What can hang from each mark:
ponab: loso vagope
siki: fave keke koger
vagope: keke koger ponab
keke: siki vagope
fave: siki vagope
koger: siki vagope

Every row comes from one small tree of marks. The marks that hang from a mark follow it in brackets, in alphabetical order. Every link used is in the known rows. Which tree was each row made from?
In the rows, 128 means zero.
Known rows:
ponab(loso vagope(keke koger)): [125  91 161  88 111 142  97  91  78 108 218 115 137 134 171 136 152 136
 107  85 132  68]
siki(keke): [159 127 126 128 105 145 117  67 136 101 147 101 123 112 146 166 152 206
 169 114 141 129]
vagope(keke koger(siki) ponab(loso)): [177  53  83  93 146 134 105 158 118 129 189 172 127 162 146 137 142  96
  98 107 143 100]
ponab(loso vagope(keke koger(siki(fave)))): [121  83 141 102 110 127  96 112 104  73 200 121 139 151 137 151 158 109
  77  58 132  71]
koger(siki(fave keke) vagope(ponab)): [177 117 107 124 113 136 129 117 150 100 123 129 142 145  84 142 159 168
 147  75 121 125]
keke(siki(fave koger) vagope(ponab)): [200 170 120 136  91 119 194  47 164 121  91 148  92 158 105 159  98 149
 104 106 121 173]
vagope(koger ponab): [207  84  96 104 144 159 147 106  97 148 154 143 110 139 158 118 158 133
 136 111 143 130]
keke(siki): [196 158  97 126  99 112 147  59 114 118 136 105 102 133 157 192 170 182
 135 102 129 133]
vagope(koger): [185 107  88 109 130 152 119  78  94 113 160 130 103 132 164 137 169 155
 141  98 142 119]
ponab(loso vagope(keke(siki(fave)) koger)): [120 103 158  95 108 119 128  86  99  98 189 117 138 145 147 169 129 120
  66  72 132  93]
fave(siki(keke)): [147 141 123 141 112 154  83  54 148 111 141  95 113 101 160 138 160 199
 161 104 120 134]
koger(vagope(keke)): [170 142  84 114 106 149  85  86 112 112 159 130  98 148 145 138 184 197
 173 103 125 102]
siki(fave): [170 154 113 151 111 147 135  47 132  92 131  92  86 131 139 157 202 165
 137  77 134 131]
siki(fave keke koger(vagope(ponab))): [159 157 130 123 101 163 149  77 151  82 120 135 128 123 103 110 116 179
 152 110 129 141]
siki(koger): [185 176 100 133  91 148 129  54 114  78 149 121  86 120 166 131 165 183
 156 120 133 117]
ponab(loso vagope(keke(siki(koger)))): [134 157 166 102  76 111 125  74 100  86 196 107 129 130 166 163 130 160
  97 102 123  78]
ponab(vagope): [163 146 159 122  88 140 126  56  84 100 173  72 114 122 165 145 200 191
 149  80 120  89]
siki(koger(vagope)): [186 187  98 114  85 150 116  57  99  86 151 127  98 123 150 109 170 194
 172 108 117 102]
keke(siki(fave koger(vagope(ponab)))): [196 184  99 121  93 128 176  68 127 104 111 137 107 141 119 141 139 158
 119  98 120 142]
siki(fave keke koger(vagope(ponab(loso)))): [144 157 163 114  99 156 148  72 142  94 147 126 144 115 106 105 119 161
 136 102 123 124]
siki(fave(vagope(koger ponab(loso))) keke): [131 113 186 100 134 157 147 111 140 119 132 109 159  94 122 126  77 120
  80  85 141 139]
vagope(keke(siki) koger ponab): [198  72  60  97 146 136 143 137 125 149 142 177 109 166 150 161 108 130
 104 131 152 145]
keke(siki(fave) vagope(koger ponab)): [200 108 109 116 130 123 187  66 146 149  99 158 107 171 103 164 103 125
  92  89 127 177]

Which tree is each row?
[216 104 103  98 123 119 173  77 125 168 118 163 111 166 124 160 100 142
 113 110 125 164] => keke(siki vagope(koger ponab))
[167  62 111  93 151 154 119 126 108 150 190 158 119 146 162 121 136 107
 111 121 147 109] => vagope(keke koger ponab(loso))
[168 104 134 115 127 145 120 107 125 149 185 126 109 141 160 139 168 137
 129 122 137 104] => vagope(keke ponab(loso))
[167 116 102 117 118 130 106 129 135 110 161 141 123 165 103 136 182 124
 117  70 118  93] => koger(siki(fave) vagope(keke ponab(loso)))
[140 176 152 116 113 160  88 108 140 125 145 119 113  91 176  86  94 128
  87 118 115 111] => fave(siki(koger) vagope(keke ponab(loso)))
[187 144 151  99 111 145 132  77  82 159 181 107 127 127 145 109 200 159
 159  89 108  91] => koger(vagope(ponab(loso)))
[180 187  94 142  87 121 166  48 139  71 113 120  91 133 138 176 142 164
 109 100 134 148] => keke(siki(fave koger))
[184 139 125 118 109 126 128 105 114 117 158 115 130 149 104 128 206 126
 124  53 106  92] => koger(siki(fave) vagope(ponab(loso)))
[188 122  93 111 120 157 110 110 114 144 153 143 104 152 138 122 174 179
 167 114 125 110] => koger(vagope(keke ponab))
[196 111  83 120 123 127 145 117 139 146 136 144  99 157 149 180 137 160
 125 133 142 142] => vagope(keke(siki) ponab)
[132 195 145 129  92 160  84  76 151  81 114  96 124  65 164 109  79 190
 123 113 119 135] => fave(siki(keke koger) vagope)
[183  75  67 113 148 140 155 130 143 132 126 173 105 170 131 165 108 114
  84 113 154 158] => vagope(keke(siki(fave)) koger ponab)
[175 134  90 112  92 126  90 102 126  86 147 123 139 133 112 157 168 203
 175  85 119 104] => koger(siki(keke) vagope)
[154 133 127 116  88 119 123  84 108 100 162 103 114 146 158 186 153 186
 121 100 129 103] => ponab(vagope(keke(siki)))
[177 135 118 108 107 121 149 106 132 129 167 150 112 143 156 156 114 134
 101 140 135 122] => vagope(keke(siki(koger)) ponab(loso))
[141 158 125 127  80 125 138  74 129  62 143 116 107 146 142 173 131 170
 101  97 132 115] => ponab(vagope(keke(siki(fave koger))))
[175 115 135  97 107 124 112 122 119 126 173 122 163 132 112 135 161 163
 153  87 111  93] => koger(siki(keke) vagope(ponab(loso)))
[145 135 164 120 112 126 130 127 156  93 130  96 153 110 107 157 118 131
  88  71 129 120] => koger(siki(fave(vagope(ponab(loso))) keke))
[201 136  87 126 114 135 132 109 126 107 127 125 114 157  99 131 205 147
 140  61 114 111] => koger(siki(fave) vagope(ponab))
[201  78  73 119 145 143 146 129 125 108 135 150 113 158 122 135 165 103
 104  79 142 131] => vagope(koger(siki(fave)) ponab)
[157 143 128 132 123 159 132 114 152 114 109 109 100 125 132 139 129 138
  96  94 140 139] => siki(fave(vagope(keke ponab)))
[168 146 152  98 122 122 173  99 114 138 125 109 136 116 136 158 106 102
  53  75 130 138] => keke(siki(fave(vagope(koger ponab(loso)))))
[162 141 175 113  94 140 148  58 155 118 150 140 132 120 124 123  81 174
 145 133 123 138] => siki(keke(vagope(ponab(loso))) koger)
[157 112 112 112 143 166 131 133 142 117 113 136 108 132 132 126 103 115
  81  93 149 142] => siki(fave(vagope(keke koger ponab)))
[159 143 151 141  98 154 163  54 187  91 103 144 114 137  95 130  83 171
 135 118 132 170] => siki(fave keke(vagope(ponab)) koger)
[146 162 151 112 103 158  96  66 129 122 161 119 138  94 148  84 130 174
 151 111 103 112] => fave(siki(keke koger(vagope(ponab(loso)))))
[164  95 117  83 137 137 103 173 118 126 160 148 138 130 148 129  96  98
  72  96 138  99] => fave(vagope(keke koger(siki) ponab(loso)))
